Known rows, with every way that one mark hangs from another:
J_676{J_327{J_13{J_598} J_679{J_516}}}: [ 0.28  0.13  0.05  0.19 -0.10 -0.15 -0.27  0.04  0.14  0.04  0.47 -0.02
  0.04  0.01 -0.31 -0.41  0.40 -0.23  0.33 -0.35 -0.11 -0.32]
J_679{J_327{J_13{J_515 J_598}} J_516}: [ 0.23  0.20  0.00  0.13 -0.28  0.07 -0.16  0.04  0.01  0.08  0.37 -0.20
  0.01  0.15 -0.20 -0.32  0.29 -0.07  0.17 -0.48  0.00 -0.25]
J_206{J_472{J_327{J_13{J_515}} J_516}}: [-0.25 -0.05 -0.15  0.01 -0.02 -0.17 -0.13  0.12 -0.08  0.01  0.23  0.12
 -0.18 -0.03 -0.19 -0.18  0.44 -0.24  0.36 -0.42  0.21  0.13]
J_515{J_13}: [ 0.03  0.04  0.05 -0.05 -0.05 -0.08  0.05  0.11 -0.07  0.14  0.06 -0.05
  0.06  0.10 -0.05  0.03  0.20 -0.02  0.10  0.03  0.00 -0.08]
J_679{J_327{J_13} J_516}: [ 0.29  0.10  0.04  0.22 -0.14 -0.06 -0.14 -0.10  0.05 -0.03  0.24 -0.15
 -0.06 -0.01 -0.04 -0.26  0.16 -0.07  0.03 -0.30 -0.08 -0.13]
J_472{J_327{J_13 J_679} J_516 J_993}: [-0.05 -0.06 -0.07  0.08  0.04 -0.26 -0.29 -0.05  0.01 -0.15  0.40  0.29
 -0.25 -0.12 -0.19 -0.37  0.66 -0.30  0.44 -0.25  0.00 -0.04]
J_676{J_327{J_13{J_598} J_679}}: [ 0.17  0.21 -0.05  0.15 -0.06 -0.09 -0.15  0.07  0.09  0.01  0.26 -0.04
  0.01  0.07 -0.39 -0.24  0.31 -0.05  0.41 -0.31  0.03 -0.22]
J_679{J_327{J_13{J_515}}}: [ 0.09  0.22 -0.09  0.11 -0.13 -0.02  0.03 -0.03 -0.02  0.12  0.13 -0.20
 -0.02  0.08 -0.19 -0.05  0.14  0.08  0.10 -0.31  0.09 -0.08]
J_206{J_472{J_993}}: [-0.28 -0.15 -0.02 -0.06  0.20 -0.05  0.01 -0.04 -0.10 -0.13  0.04  0.09
 -0.23 -0.16 -0.18 -0.23  0.30 -0.41  0.21 -0.10 -0.07  0.23]
J_679{J_516}: [ 0.10 -0.09  0.07  0.04 -0.04 -0.05 -0.11 -0.01  0.05  0.04  0.21  0.02
  0.04 -0.05  0.07 -0.17  0.07 -0.19 -0.07 -0.03 -0.14 -0.10]
J_676{J_327{J_13}}: [ 0.06  0.15 -0.02  0.10  0.07 -0.13  0.01  0.04  0.12 -0.03 -0.05 -0.14
  0.00  0.03 -0.27  0.00  0.09  0.02  0.13 -0.16  0.08 -0.05]
J_226{J_327{J_13{J_598} J_679{J_516}}}: [ 0.25  0.04 -0.07  0.20 -0.32 -0.14 -0.32 -0.06 -0.05 -0.09  0.49  0.03
 -0.10 -0.04 -0.16 -0.45  0.36 -0.15  0.44 -0.45 -0.07 -0.37]
J_515{J_13{J_598}}: [ 0.04  0.08  0.09 -0.08 -0.14  0.06 -0.03  0.18 -0.08  0.06  0.11 -0.08
  0.03  0.21 -0.12 -0.10  0.25  0.00  0.24 -0.12  0.04 -0.17]
J_327{J_13}: [ 0.03  0.09  0.02  0.02 -0.03  0.02  0.00  0.04  0.04 -0.07 -0.11 -0.03
 -0.12  0.01 -0.12  0.07 -0.03  0.22  0.01 -0.13  0.10  0.04]
J_226{J_327{J_13} J_472{J_516}}: [-0.01 -0.06 -0.01  0.16  0.03 -0.27 -0.17 -0.07 -0.14 -0.25  0.17  0.04
 -0.24 -0.05 -0.19 -0.18  0.42 -0.20  0.42 -0.40  0.03 -0.16]
J_206{J_472{J_516 J_993}}: [-0.32 -0.16  0.06 -0.07  0.26 -0.06 -0.11  0.05 -0.05 -0.17  0.18  0.19
 -0.27 -0.14 -0.16 -0.25  0.55 -0.55  0.26 -0.12 -0.06  0.20]
J_327{J_13 J_679}: [ 0.10  0.08 -0.01  0.10 -0.08 -0.07 -0.06 -0.01  0.04  0.05  0.15  0.10
 -0.09 -0.08 -0.17 -0.06  0.13  0.13  0.15 -0.18  0.00 -0.05]
J_598{J_13}: [-0.06 -0.03  0.05  0.01 -0.10  0.12 -0.09  0.04 -0.14 -0.03  0.02 -0.11
  0.04  0.11  0.04 -0.05  0.03  0.05  0.05 -0.14  0.01  0.03]
J_472{J_516}: [-0.03  0.01  0.08  0.00  0.08 -0.01 -0.12  0.09  0.03 -0.04  0.14  0.10
 -0.04  0.00  0.02 -0.04  0.25 -0.15  0.05 -0.01 -0.02 -0.03]
J_206{J_472{J_516}}: [-0.18 -0.08  0.05  0.00  0.12 -0.02 -0.10  0.10 -0.04 -0.06  0.16  0.15
 -0.14 -0.10 -0.07 -0.12  0.35 -0.35  0.19 -0.16 -0.01  0.14]
J_676{J_327{J_13 J_679}}: [ 0.14  0.16 -0.06  0.17  0.03 -0.24 -0.06 -0.01  0.10  0.09  0.21  0.00
  0.02 -0.05 -0.31 -0.12  0.25 -0.08  0.27 -0.19 -0.03 -0.14]
J_472{J_327{J_13{J_515 J_598}} J_993}: [-0.17  0.02 -0.15 -0.09 -0.10 -0.04 -0.13  0.06 -0.07 -0.10  0.13  0.01
 -0.18  0.14 -0.30 -0.29  0.39 -0.05  0.39 -0.36  0.18 -0.03]
J_327{J_13{J_515 J_598} J_679{J_516}}: [ 0.16  0.08  0.04  0.05 -0.24  0.00 -0.21  0.11  0.03  0.19  0.50  0.05
  0.01  0.02 -0.26 -0.31  0.34 -0.07  0.24 -0.36 -0.04 -0.28]
J_472{J_327 J_516 J_993}: [-0.16 -0.14 -0.05 -0.02  0.13 -0.19 -0.22 -0.04 -0.03 -0.19  0.24  0.19
 -0.15 -0.05  0.01 -0.31  0.53 -0.43  0.28 -0.07  0.00  0.03]
J_226{J_472{J_516 J_993}}: [-0.18 -0.21  0.16 -0.01  0.29 -0.17 -0.15 -0.05 -0.10 -0.17  0.17  0.19
 -0.22 -0.10 -0.21 -0.27  0.57 -0.52  0.27 -0.11 -0.14  0.02]
J_13{J_515 J_598}: [-0.06  0.10 -0.04 -0.08 -0.12  0.13 -0.03  0.15 -0.03  0.12  0.13 -0.06
  0.07  0.17 -0.14 -0.06  0.12  0.00  0.15 -0.15  0.10 -0.13]

Rows:
[-0.17 -0.22  0.00  0.07  0.19 -0.33 -0.20 -0.15 -0.20 -0.27  0.29  0.12
 -0.26 -0.11 -0.17 -0.35  0.64 -0.64  0.50 -0.22 -0.11 -0.12]  J_226{J_327 J_472{J_516 J_993}}
[-0.02  0.02 -0.15  0.09 -0.11 -0.26 -0.23  0.05 -0.02  0.15  0.47  0.20
 -0.04 -0.03 -0.16 -0.20  0.51 -0.14  0.36 -0.31  0.11 -0.15]  J_472{J_327{J_13{J_515} J_679} J_516}
[ 0.09 -0.15 -0.07  0.12 -0.08 -0.31 -0.29 -0.15 -0.01 -0.07  0.46  0.20
 -0.17 -0.18 -0.13 -0.52  0.51 -0.35  0.31 -0.27 -0.12 -0.09]  J_472{J_327{J_13 J_679{J_516}} J_993}
[ 0.13  0.02  0.00  0.08 -0.13 -0.14 -0.14  0.03  0.04  0.28  0.45  0.08
  0.02 -0.09 -0.19 -0.19  0.27 -0.10  0.09 -0.23 -0.09 -0.20]  J_327{J_13{J_515} J_679{J_516}}
[-0.10 -0.31 -0.14  0.08  0.01 -0.36 -0.28 -0.16 -0.13 -0.03  0.58  0.28
 -0.16 -0.30 -0.10 -0.66  0.62 -0.76  0.43 -0.27 -0.21  0.04]  J_206{J_472{J_327{J_679{J_516}} J_993}}
[ 0.23 -0.02  0.05  0.13 -0.11 -0.12 -0.18 -0.02  0.06  0.09  0.37  0.10
 -0.04 -0.13 -0.11 -0.23  0.20 -0.06  0.09 -0.20 -0.13 -0.15]  J_327{J_13 J_679{J_516}}
[-0.05 -0.15 -0.02  0.13  0.06 -0.30 -0.17 -0.10 -0.19 -0.18  0.27  0.06
 -0.14 -0.06 -0.08 -0.25  0.43 -0.43  0.43 -0.26 -0.05 -0.20]  J_226{J_327 J_472{J_516}}
[ 0.18 -0.24 -0.08  0.25 -0.13 -0.45 -0.25 -0.26 -0.20  0.03  0.59  0.11
 -0.04 -0.22 -0.09 -0.51  0.43 -0.58  0.43 -0.30 -0.26 -0.35]  J_226{J_327{J_679{J_516}} J_472}
[ 0.09 -0.15 -0.15  0.18 -0.10 -0.35 -0.16 -0.17 -0.17 -0.05  0.27  0.17
 -0.14 -0.12 -0.26 -0.33  0.31 -0.13  0.46 -0.41  0.02 -0.08]  J_226{J_472{J_327{J_13 J_679}}}
[-0.20 -0.15 -0.12  0.05  0.03 -0.19 -0.18  0.02 -0.09 -0.11  0.25  0.18
 -0.14 -0.10  0.01 -0.29  0.44 -0.42  0.34 -0.27  0.08  0.13]  J_206{J_472{J_327 J_516}}
[-0.09 -0.14 -0.08  0.05  0.08 -0.29 -0.29 -0.09 -0.03 -0.07  0.50  0.31
 -0.12 -0.12 -0.05 -0.43  0.68 -0.52  0.43 -0.10 -0.09 -0.08]  J_472{J_327{J_679} J_516 J_993}
[-0.14 -0.22 -0.08  0.09  0.11 -0.31 -0.08 -0.23 -0.24 -0.24  0.14  0.02
 -0.21 -0.11 -0.19 -0.35  0.40 -0.49  0.44 -0.21 -0.10 -0.08]  J_226{J_327 J_472{J_993}}
[ 0.20 -0.08 -0.12  0.18 -0.20 -0.29 -0.27 -0.10  0.01  0.04  0.45  0.17
 -0.06 -0.14 -0.03 -0.40  0.30 -0.14  0.24 -0.29 -0.06 -0.16]  J_472{J_327{J_13 J_679{J_516}}}
[ 0.25  0.04  0.08  0.12 -0.20  0.02 -0.27  0.03  0.06  0.00  0.41  0.09
 -0.06 -0.01 -0.18 -0.34  0.27 -0.04  0.23 -0.33 -0.09 -0.23]  J_327{J_13{J_598} J_679{J_516}}
[-0.07 -0.07 -0.21  0.14 -0.12 -0.25 -0.13 -0.07 -0.11 -0.04  0.26  0.19
 -0.18 -0.19 -0.20 -0.32  0.30 -0.15  0.43 -0.42  0.09  0.11]  J_206{J_472{J_327{J_13 J_679}}}
[ 0.26  0.05  0.03  0.24 -0.01 -0.27 -0.19 -0.03  0.15  0.14  0.42  0.01
  0.06 -0.12 -0.26 -0.31  0.34 -0.27  0.19 -0.21 -0.17 -0.24]  J_676{J_327{J_13 J_679{J_516}}}
[ 0.06 -0.22 -0.17  0.16 -0.08 -0.39 -0.17 -0.21 -0.20  0.03  0.37  0.18
 -0.03 -0.15 -0.13 -0.39  0.34 -0.36  0.44 -0.26 -0.08 -0.11]  J_226{J_472{J_327{J_679}}}
[-0.09 -0.10 -0.17  0.04 -0.08 -0.29 -0.03 -0.06 -0.17  0.06  0.08  0.01
 -0.09  0.01 -0.26 -0.16  0.21 -0.06  0.32 -0.40  0.15 -0.03]  J_226{J_472{J_327{J_13{J_515}}}}
[-0.11 -0.14 -0.04  0.11  0.09 -0.29 -0.06 -0.20 -0.20 -0.31  0.05 -0.02
 -0.35 -0.11 -0.31 -0.28  0.37 -0.27  0.44 -0.34 -0.01 -0.03]  J_226{J_327{J_13} J_472{J_993}}
[-0.13 -0.06 -0.01  0.01  0.09 -0.17 -0.22 -0.01  0.01 -0.26  0.13  0.17
 -0.27 -0.04 -0.12 -0.25  0.50 -0.21  0.30 -0.21  0.10  0.05]  J_472{J_327{J_13} J_516 J_993}
[ 0.04 -0.15 -0.08  0.21  0.01 -0.38 -0.25 -0.17 -0.21 -0.06  0.53  0.19
 -0.11 -0.15 -0.13 -0.37  0.58 -0.53  0.56 -0.28 -0.14 -0.29]  J_226{J_327{J_679} J_472{J_516}}
[ 0.18  0.10 -0.04  0.18 -0.02 -0.30 -0.13  0.03  0.13  0.33  0.52 -0.03
  0.15 -0.07 -0.32 -0.25  0.40 -0.31  0.20 -0.24 -0.13 -0.30]  J_676{J_327{J_13{J_515} J_679{J_516}}}
[-0.20 -0.18 -0.12 -0.01  0.06 -0.31 -0.04 -0.09 -0.18 -0.06  0.11  0.04
 -0.23 -0.04 -0.36 -0.29  0.42 -0.27  0.39 -0.35  0.09  0.05]  J_226{J_472{J_327{J_13{J_515}} J_993}}
[-0.07 -0.29 -0.15  0.09  0.07 -0.42 -0.17 -0.25 -0.21 -0.06  0.38  0.25
 -0.16 -0.18 -0.22 -0.53  0.54 -0.56  0.52 -0.23 -0.13 -0.04]  J_226{J_472{J_327{J_679} J_993}}
[-0.23 -0.08 -0.13 -0.04 -0.04 -0.03 -0.15  0.00 -0.11 -0.34  0.06  0.08
 -0.37 -0.02 -0.30 -0.42  0.43 -0.23  0.51 -0.46  0.16  0.20]  J_206{J_472{J_327{J_13{J_598}} J_993}}
[-0.15 -0.21  0.01  0.05  0.17 -0.30 -0.22 -0.10 -0.12 -0.30  0.17  0.19
 -0.34 -0.08 -0.26 -0.37  0.62 -0.38  0.45 -0.34  0.03  0.04]  J_226{J_472{J_327{J_13} J_516 J_993}}
[-0.06 -0.04 -0.13  0.02 -0.18 -0.13 -0.12  0.03 -0.18 -0.03  0.15 -0.02
 -0.11  0.12 -0.34 -0.28  0.27 -0.03  0.46 -0.53  0.20 -0.11]  J_226{J_472{J_327{J_13{J_515 J_598}}}}
[-0.02 -0.08 -0.15  0.07 -0.04 -0.25 -0.17 -0.14 -0.05 -0.10  0.27  0.18
 -0.22 -0.12 -0.20 -0.33  0.41 -0.16  0.38 -0.22  0.02  0.00]  J_472{J_327{J_13 J_679} J_993}
[ 0.16 -0.29 -0.12  0.20 -0.10 -0.43 -0.28 -0.22 -0.16  0.09  0.55  0.20
  0.00 -0.20 -0.05 -0.56  0.42 -0.54  0.37 -0.31 -0.22 -0.20]  J_226{J_472{J_327{J_679{J_516}}}}
[-0.09 -0.08 -0.14  0.14 -0.04 -0.25 -0.26  0.01 -0.08 -0.06  0.41  0.29
 -0.22 -0.18 -0.17 -0.33  0.57 -0.29  0.48 -0.43  0.08  0.08]  J_206{J_472{J_327{J_13 J_679} J_516}}
[-0.02  0.01 -0.06  0.08 -0.03 -0.14 -0.20  0.04  0.02 -0.16  0.11  0.10
 -0.14  0.03 -0.03 -0.12  0.30  0.00  0.23 -0.25  0.16  0.02]  J_472{J_327{J_13} J_516}
[ 0.21  0.26 -0.01  0.15 -0.21  0.14 -0.11 -0.02  0.00 -0.15  0.08 -0.16
 -0.13  0.17 -0.19 -0.19  0.14  0.14  0.24 -0.40  0.11 -0.11]  J_679{J_327{J_13{J_598}}}
